Each row was made from one small tree. The marks that hang from a mark follow it in brackets, in alphabetical order. Every link used is in the known rows. Write each row's tree.
Known rows
F{A U{Z{P X}}}: [ 2.49  1.15 -0.13 -2.58  0.37 -1.42  1.72  0.73 -2.49  1.08 -1.22 -2.60
 -4.54 -6.48 -2.72  1.11 -0.81  3.17  1.58  1.10 -4.76  1.88  1.77 -3.61
  1.05]
B{S{Z{X}}}: [-2.55 -3.77 -1.09 -1.55  2.12  0.41  1.19  1.36 -0.71  0.77 -2.25 -1.85
 -0.44 -2.62 -1.93  1.82  0.28  3.01  0.08  0.68 -1.33  0.51 -1.62 -0.68
  0.81]
S{Z{A{F} X}}: [-1.40 -1.11  0.63 -3.30  0.68  2.83  1.08  0.08 -1.51  1.32 -2.23 -1.74
 -3.72 -2.85 -4.18  0.53 -1.55  2.81  1.57  0.36 -2.85  0.30 -0.49 -1.85
  0.33]
Z{L P X}: [-1.73  0.13  0.82 -2.48  2.78  2.23  1.46 -0.48 -3.69  0.65 -0.03 -0.68
 -2.22 -5.92 -2.80  2.27 -0.81  1.96  0.87  2.39 -3.10  0.54 -1.07 -2.20
  2.29]
U{Z{A X}}: [ 0.19 -0.40  1.47 -2.02  0.92  0.62  1.03  2.05 -1.35  1.53 -3.01 -1.59
 -5.03 -5.06 -1.31  0.93 -1.20  2.57  1.17  1.23 -3.79  0.60  1.83 -2.32
 -0.39]
U{F Z{A L X}}: [-0.11  2.34  0.52 -2.71  0.45  2.32  1.09  1.84 -2.17  1.57 -1.18 -2.28
 -4.46 -6.91 -1.26  1.01 -0.84  4.00  1.72  1.33 -5.22  1.03  1.20 -3.48
  1.62]
Z{A}: [-1.89 -1.82 -0.03 -2.13 -0.17  0.61  0.76  1.67 -1.64  2.02 -2.76 -0.25
 -1.80 -4.22 -1.02  0.58 -0.48  2.39  0.61  1.20 -1.93 -0.20  0.48 -1.24
  0.32]
Z{P}: [-1.90 -2.03  0.61 -1.51  0.30 -0.39  1.16  0.19 -2.94  0.99 -1.42  0.28
 -0.73 -4.82 -1.34  1.66 -0.18  2.58  0.41  1.93 -1.34  0.27 -0.60 -1.57
  0.92]
Z{A{F} L U X}: [-1.48  0.84 -1.27 -4.34  0.13  2.83  1.80 -1.53 -1.65  1.35 -0.21 -1.92
 -6.06 -4.06 -5.35  0.97 -2.35  1.99  2.83  0.93 -3.94 -0.19 -0.67 -1.93
  2.08]
A{F{U{Z} X}}: [ 0.51  0.41 -3.60 -1.71 -1.89 -2.40  1.85  1.35  0.01  2.40 -2.24 -1.97
 -7.92 -2.44 -3.77  0.66 -0.44  3.78  1.46  0.83 -2.73  2.13  0.26 -5.86
  0.08]
S{Z{L P}}: [-2.73 -0.75  1.45 -1.79  1.98  2.81  1.33  1.76 -3.55  0.92 -1.41 -0.53
  1.20 -4.74 -3.74  2.39 -0.90  3.10  0.30  2.97 -1.59  0.19 -2.44 -3.63
  2.41]
S{Z}: [-1.96 -2.22 -0.56 -1.29  0.29  0.78  1.03  2.33 -1.00  1.44 -2.98 -0.44
 -0.11 -2.45 -2.31  1.46 -0.23  3.11 -0.17  1.99 -0.83  0.19 -1.78 -2.29
  0.75]
F{U X}: [-0.35 -0.78 -4.39 -1.25 -0.69 -1.70  1.36  0.74  0.01  2.31 -1.84 -0.93
 -4.19 -2.23 -2.60  0.92  0.29  2.73  0.35  1.14 -1.83  0.91  0.59 -3.44
  1.44]
S{Z{A P U X}}: [-0.78 -1.51  1.95 -2.56  0.58  2.52  1.20 -1.28 -2.44  0.23 -1.70 -1.59
 -1.09 -4.24 -4.71  1.66 -2.70  2.30  2.00  1.04 -2.90 -1.34  0.99 -0.61
  2.16]
L{Z{A{F} P}}: [-2.46 -1.43  1.99 -2.77 -2.78  1.72  1.10  0.10 -4.10  1.08 -3.07 -0.70
 -1.35 -7.11 -4.04  1.34 -0.90  1.60  1.22  0.95 -2.96  0.42 -0.83 -0.57
  0.79]
B{L S{Z{X}}}: [-3.23 -2.67 -0.70 -1.47  3.35 -1.12  1.66  0.30  0.21  0.25 -2.51 -1.91
 -0.41 -4.43 -0.77  1.04  0.05  3.62 -0.12  1.00 -1.78  0.27 -0.26  1.58
  0.79]
B{L}: [-2.49 -0.87 -1.04 -1.38  1.16 -2.15  1.59  0.32 -0.24  1.20 -2.44  0.01
 -1.79 -5.13  0.17  0.42  0.05  3.16 -0.11  2.18 -1.54  0.24  0.31  0.70
  0.40]
Z{A L P}: [-2.70 -0.31  2.04 -2.65  1.43  2.70  1.06  1.10 -4.28  1.38 -1.17 -0.31
 -0.49 -6.35 -2.58  1.49 -1.16  2.42  1.12  2.25 -2.81 -0.21 -0.18 -2.32
  1.93]
A{F}: [-1.98 -1.54 -1.98 -2.51 -0.99 -0.69  1.43  0.24 -1.29  1.73 -1.53 -0.23
 -4.01 -2.92 -2.44  0.71 -0.06  2.91  0.94  1.13 -1.25  0.97 -1.86 -2.19
 -0.10]
B{S}: [-3.28 -4.03 -2.29 -1.41  0.30 -1.71  1.19  1.74 -1.06  1.42 -2.09 -0.71
 -0.42 -3.57 -0.23  1.40  1.09  3.07 -0.05  0.84 -0.65  0.60 -1.50 -0.55
  0.27]
L{Z{P U X}}: [-0.68 -1.28  0.21 -1.87 -1.76  0.86  1.61 -1.62 -2.60 -0.01 -2.10 -1.08
 -1.58 -6.55 -4.41  2.80 -1.25  0.93  1.00  1.75 -3.10 -0.17 -0.72  0.57
  2.48]
U{F{A X} Z{L}}: [ 0.48  2.98 -2.87 -1.83 -0.78 -1.53  1.45  2.38 -2.64  2.60 -0.73 -2.63
 -3.58 -5.49 -1.69 -0.16 -0.55  6.01  1.66  1.89 -3.90  1.57  0.05 -7.47
  1.77]
L{Z{A{F} X}}: [-1.40 -0.82  0.27 -3.24 -1.82  2.30  1.13  0.06 -2.15  1.31 -3.17 -1.53
 -4.14 -5.96 -3.93  1.00 -0.80  1.17  1.11  0.52 -3.83  0.79 -0.72  0.03
  0.44]

Write each row's tree
[-4.12 -2.89 -1.29 -0.95 -0.50 -2.38  1.68  1.39 -0.54  0.75 -4.12 -1.03
  1.05 -7.52 -0.26  1.41  1.16  2.58 -0.85  1.58 -1.63  0.67 -1.18  2.62
  0.67]  B{L{Z} S}
[-1.03  1.72  0.22 -2.23 -0.88  1.53  1.03  3.32 -2.10  2.09 -1.82 -1.60
 -2.80 -6.66 -0.87  0.87 -0.56  4.54  1.38  1.69 -4.12  0.86  0.56 -4.11
  1.41]  U{F Z{A L}}
[ 1.25  0.22  1.86 -2.38  0.34  0.81  1.30  0.93 -2.04  0.97 -2.18 -1.96
 -4.99 -6.55 -2.73  1.59 -1.12  2.19  1.47  0.83 -4.74  0.96  2.91 -2.03
  0.85]  F{U{Z{A P X}}}
[-2.88  0.29  0.40 -3.03  0.71  1.73  1.39 -0.88 -4.45  1.81 -0.44 -1.07
 -3.78 -4.55 -4.57  0.57 -1.88  3.19  2.24  1.35 -2.77  0.24 -0.21 -4.85
  1.66]  Z{A{F{X}} L P}
[-1.20  0.55 -0.86 -3.41  1.16  2.94  1.50 -0.50 -1.49  1.35 -0.86 -1.54
 -3.86 -4.70 -4.12  1.42 -2.03  1.78  1.99  1.63 -3.74 -0.79  0.07 -1.34
  2.60]  Z{A L U X}
[-2.84 -0.84  1.38 -0.98 -0.48 -1.08  1.62 -0.16 -2.51  0.30 -3.49 -0.09
  0.79 -8.76 -1.54  1.66 -0.09  2.05 -0.42  2.65 -2.22  0.28 -0.24  1.76
  1.35]  B{L{Z{P}}}
[-1.85  0.21  2.35 -3.13  2.76  3.41  1.10 -0.48 -4.16  0.89 -0.52 -0.97
 -2.15 -6.57 -2.88  1.66 -1.45  1.88  1.40  1.81 -3.81 -0.12  0.48 -1.73
  2.21]  Z{A L P X}
[ 0.98  1.23 -0.97 -1.29 -1.67 -3.22  1.23  0.54 -3.83  1.64 -0.82 -2.13
 -2.55 -6.12 -0.97 -0.09 -0.75  5.92  1.89  1.21 -3.40  1.30  1.67 -6.16
  1.05]  U{F{A X} Z{P}}
[ 0.84  0.29 -4.85 -2.10 -0.78 -2.48  1.44  0.74 -0.89  2.67 -1.51 -1.86
 -3.83 -3.12 -2.78 -0.19 -0.02  3.48  0.90  0.89 -2.61  1.08  0.68 -4.43
  1.47]  F{A U X}
[ 1.70  1.56  0.44 -2.33 -0.64 -1.52  1.28 -0.05 -3.55  0.76 -0.30 -2.37
 -3.10 -7.35 -0.81  0.46 -0.62  4.88  1.99  0.98 -4.70  1.51  1.51 -3.56
  1.15]  U{F{A} Z{P X}}
[-1.20 -0.97 -0.94 -1.61 -2.34  0.32  1.26 -0.93 -2.00  0.33 -0.80 -1.06
  0.72 -4.34 -3.13  1.75 -1.14  4.35  1.54  1.23 -1.78 -0.70 -0.67 -1.77
  2.99]  S{Z{P U{F}}}
[-2.28 -0.17  1.01 -2.90  0.09  2.25  1.46 -0.24 -3.50  1.06 -0.80 -0.71
 -1.06 -5.96 -4.03  1.76 -2.14  2.25  2.01  1.99 -2.87 -1.06 -0.12 -1.77
  2.78]  Z{A L P U}
[-0.12  1.25 -1.83 -1.89  0.05  0.31  1.77  3.71 -0.55  2.12 -2.22 -1.52
 -4.33 -5.11 -2.98  2.10  0.03  3.08  0.44  2.52 -3.49  1.81 -0.78 -4.72
  1.49]  F{U{Z{L}}}
[-0.73  0.88  2.16 -1.96  2.47  1.41  1.65  1.21 -3.51  0.72 -0.93 -1.35
 -3.63 -6.47 -2.69  2.49 -1.15  2.77  1.12  2.79 -3.79  1.28 -0.35 -4.06
  1.29]  U{Z{L P X}}
[-0.51 -1.36 -0.32 -2.22  0.23 -0.13  1.61 -2.43 -2.14  0.16 -0.39 -0.79
 -2.95 -4.38 -3.29  2.06 -1.49  1.85  1.68  1.42 -2.40 -0.42  0.31 -0.40
  2.13]  Z{P U X}
[-1.58 -0.96  2.24 -3.19 -1.48  2.52  1.18 -1.20 -4.08  0.58 -2.41 -1.33
 -2.94 -7.28 -4.41  1.50 -1.24  1.04  1.49  0.68 -3.97  0.56 -0.27 -0.01
  1.00]  L{Z{A{F} P X}}
[-2.14 -0.27 -0.52 -2.36  0.18  1.15  1.78 -0.57 -3.02  0.80 -0.20 -0.43
 -1.13 -5.21 -3.91  2.33 -1.40  2.42  1.49  2.71 -2.05 -0.48 -1.63 -2.33
  2.97]  Z{L P U}
[-2.14  0.62 -2.77 -3.30 -0.86  1.24  1.74 -1.04 -1.82  2.31 -0.70 -1.60
 -5.66 -2.67 -5.69  0.26 -2.43  3.18  2.76  1.13 -2.71 -0.36 -0.61 -4.42
  2.04]  Z{A{F{X}} L U}
[-1.25 -1.40  1.30 -1.60 -0.50  1.25  1.19 -0.37 -3.37  0.26 -2.49 -0.68
 -0.87 -7.05 -2.91  2.53 -0.20  0.92  0.09  1.93 -2.99  0.59 -0.80  0.11
  1.59]  L{Z{P X}}
[-1.64 -1.28 -1.60 -3.43 -2.41  0.29  1.48 -0.74 -1.01  1.70 -1.66 -0.91
 -4.54 -3.25 -3.96  0.32 -1.76  2.56  2.42  0.39 -2.20 -0.45 -0.24 -1.33
  0.76]  Z{A{F} U}
[-0.93 -1.19  3.29 -1.53 -0.05  0.07  1.00  2.16 -3.28  1.27 -2.99 -0.70
 -2.06 -6.34 -1.40  1.24 -1.26  3.12  1.23  1.73 -2.86  0.39  1.56 -2.75
 -0.16]  U{Z{A P}}
[-0.70  0.96  3.67 -2.54  2.52  2.64  1.32  1.50 -4.06  0.96 -1.50 -1.65
 -3.63 -7.23 -2.89  1.87 -1.85  2.62  1.61  2.23 -4.67  0.64  1.07 -3.44
  1.24]  U{Z{A L P X}}
[-0.14  0.22 -1.52 -2.63 -3.95  1.61  1.03 -0.99 -1.18  0.82 -2.27 -1.98
 -2.43 -7.01 -3.03  1.28 -0.91  2.09  1.62  0.32 -4.54 -0.46  0.94  1.04
  2.74]  L{Z{A U{F} X}}
[-3.61 -2.71 -2.36 -1.96  0.68  1.10  1.79  1.94 -0.78  1.10 -1.71 -1.93
  0.91 -2.91 -4.17  2.31 -0.65  3.49  0.76  1.62 -1.04 -0.40 -3.29 -2.14
  2.60]  B{S{Z{L U}}}
[-0.51  1.92 -2.20 -3.31 -1.66 -0.07  1.69 -1.17 -3.88  0.99  1.24 -1.74
 -0.35 -6.98 -3.02  0.92 -1.16  4.60  2.46  1.55 -3.58 -0.05 -0.73 -3.27
  3.87]  Z{L P U{F{A}}}
[-2.29 -0.54 -0.07 -1.93 -2.20 -0.31  1.67 -0.01 -0.33  1.04 -4.33 -0.97
 -0.91 -7.63 -2.65  0.74 -1.41  1.84  0.66  1.78 -3.04 -0.97  0.91  2.60
  1.61]  B{L{Z{A U}}}
[ 0.46  0.83 -5.41 -2.11 -3.05 -3.04  1.41 -1.37 -1.32  2.06 -0.20 -2.02
 -2.78 -3.47 -2.19 -0.51 -0.90  5.10  2.25  0.54 -2.55 -0.12  0.79 -3.88
  2.48]  Z{U{F{A X}}}
[-2.18 -1.88  2.58 -1.77 -1.87  1.69  0.81  1.37 -3.99  1.04 -3.62 -0.32
  0.86 -7.79 -2.60  1.77 -0.62  1.24  0.29  1.67 -2.74 -0.05 -0.03  0.04
  1.20]  L{Z{A P}}
[-2.82 -0.67  2.95 -2.40  1.89  4.12  0.98  1.86 -4.08  1.12 -1.97 -0.89
  1.33 -5.55 -3.84  1.79 -1.60  2.97  0.87  2.40 -2.46 -0.46 -0.96 -3.05
  2.20]  S{Z{A L P}}
[-2.07 -1.38 -0.87 -2.20 -0.41  1.13  1.03  0.64 -1.66  2.11 -2.74 -1.45
 -3.30 -1.44 -4.45 -0.14 -1.71  3.77  1.44  0.58 -1.61  0.03 -0.30 -4.40
  0.23]  S{Z{A{F{X}}}}
[-1.46  0.02  0.61 -2.50  1.91  3.08  1.78 -0.92 -2.68  0.14 -0.42 -1.59
 -1.00 -4.19 -5.60  2.78 -2.25  2.45  1.52  2.39 -2.79 -0.58 -1.68 -2.47
  3.48]  S{Z{L P U X}}
[-1.36  1.38 -4.85 -1.83 -1.72 -0.35  1.58 -0.88 -1.14  1.81  0.29 -1.42
 -3.14 -3.53 -3.03  0.99 -0.85  4.34  1.77  1.67 -2.47 -0.18 -0.67 -4.19
  3.50]  Z{L U{F{X}}}
[-2.76 -2.56 -1.73 -1.76  2.06 -1.55  2.04 -1.11  1.06 -0.07 -2.16 -2.35
 -1.00 -3.93 -2.28  1.26 -0.93  3.54  0.79  0.88 -1.87 -0.60 -0.14  1.98
  1.74]  B{L S{Z{U X}}}
[-2.36 -1.77  2.42 -2.81 -0.38  2.27  1.06  0.16 -3.50  1.03 -2.13 -0.88
 -0.98 -4.11 -4.24  0.80 -1.64  3.22  1.65  0.82 -1.91 -0.05 -0.68 -2.46
  0.62]  S{Z{A{F} P}}
[-0.71 -1.13  1.66 -2.47 -1.84  2.13  1.27 -1.37 -3.07  0.30 -2.65 -1.28
 -1.32 -7.35 -4.56  2.18 -1.90  0.70  1.54  1.16 -3.92 -0.81  0.77  1.06
  2.36]  L{Z{A P U X}}
[-3.14 -4.26  1.06 -1.97 -0.33  0.78  1.20  0.37 -2.27  0.49 -2.32 -1.68
  1.88 -4.25 -3.52  1.68 -1.56  3.28  1.55  0.35 -1.30 -1.25 -0.21 -0.19
  1.82]  B{S{Z{A P U}}}
[-1.10 -1.54  1.05 -2.32  1.64  2.75  0.76  1.16 -1.36  1.35 -2.85 -1.40
 -1.67 -3.45 -2.77  0.96 -1.29  2.49  0.73  1.05 -2.68 -0.29  0.28 -1.22
  0.89]  S{Z{A X}}
[ 0.56  0.46  0.87 -1.55 -0.45 -0.68  1.21 -0.07 -2.73  0.38 -0.72 -1.49
 -3.56 -6.71 -0.64  1.64 -0.35  4.11  1.34  1.27 -3.84  1.26  1.22 -2.56
  1.13]  U{F Z{P X}}
[-1.53 -0.81 -2.28 -2.42 -4.16  0.31  1.50 -0.79 -1.48  2.00 -3.20 -1.62
 -4.15 -3.98 -5.68  0.58 -1.91  1.97  1.99  0.59 -2.62 -0.33 -0.32 -2.20
  1.34]  L{Z{A{F{X}} U}}
[-2.09  0.62  1.86 -4.12  1.90  3.41  1.44 -1.45 -4.34  0.90  0.14 -1.30
 -4.25 -5.90 -4.31  1.30 -1.76  2.12  2.27  1.21 -4.03  0.53 -0.51 -2.36
  1.73]  Z{A{F} L P X}
[-3.59 -4.44  0.73 -1.10  1.05 -0.18  1.17  1.49 -2.68  0.48 -2.17 -1.04
  2.45 -3.84 -1.83  2.18  0.19  3.55  0.07  1.04 -0.45  0.17 -1.82 -1.17
  1.08]  B{S{Z{P}}}
[-1.21 -1.71  1.61 -1.66  2.07  1.75  1.14 -0.09 -2.81  0.20 -1.61 -0.94
 -0.58 -3.97 -3.02  2.11 -0.99  2.44  0.51  1.78 -2.00  0.10 -0.68 -1.64
  1.44]  S{Z{P X}}
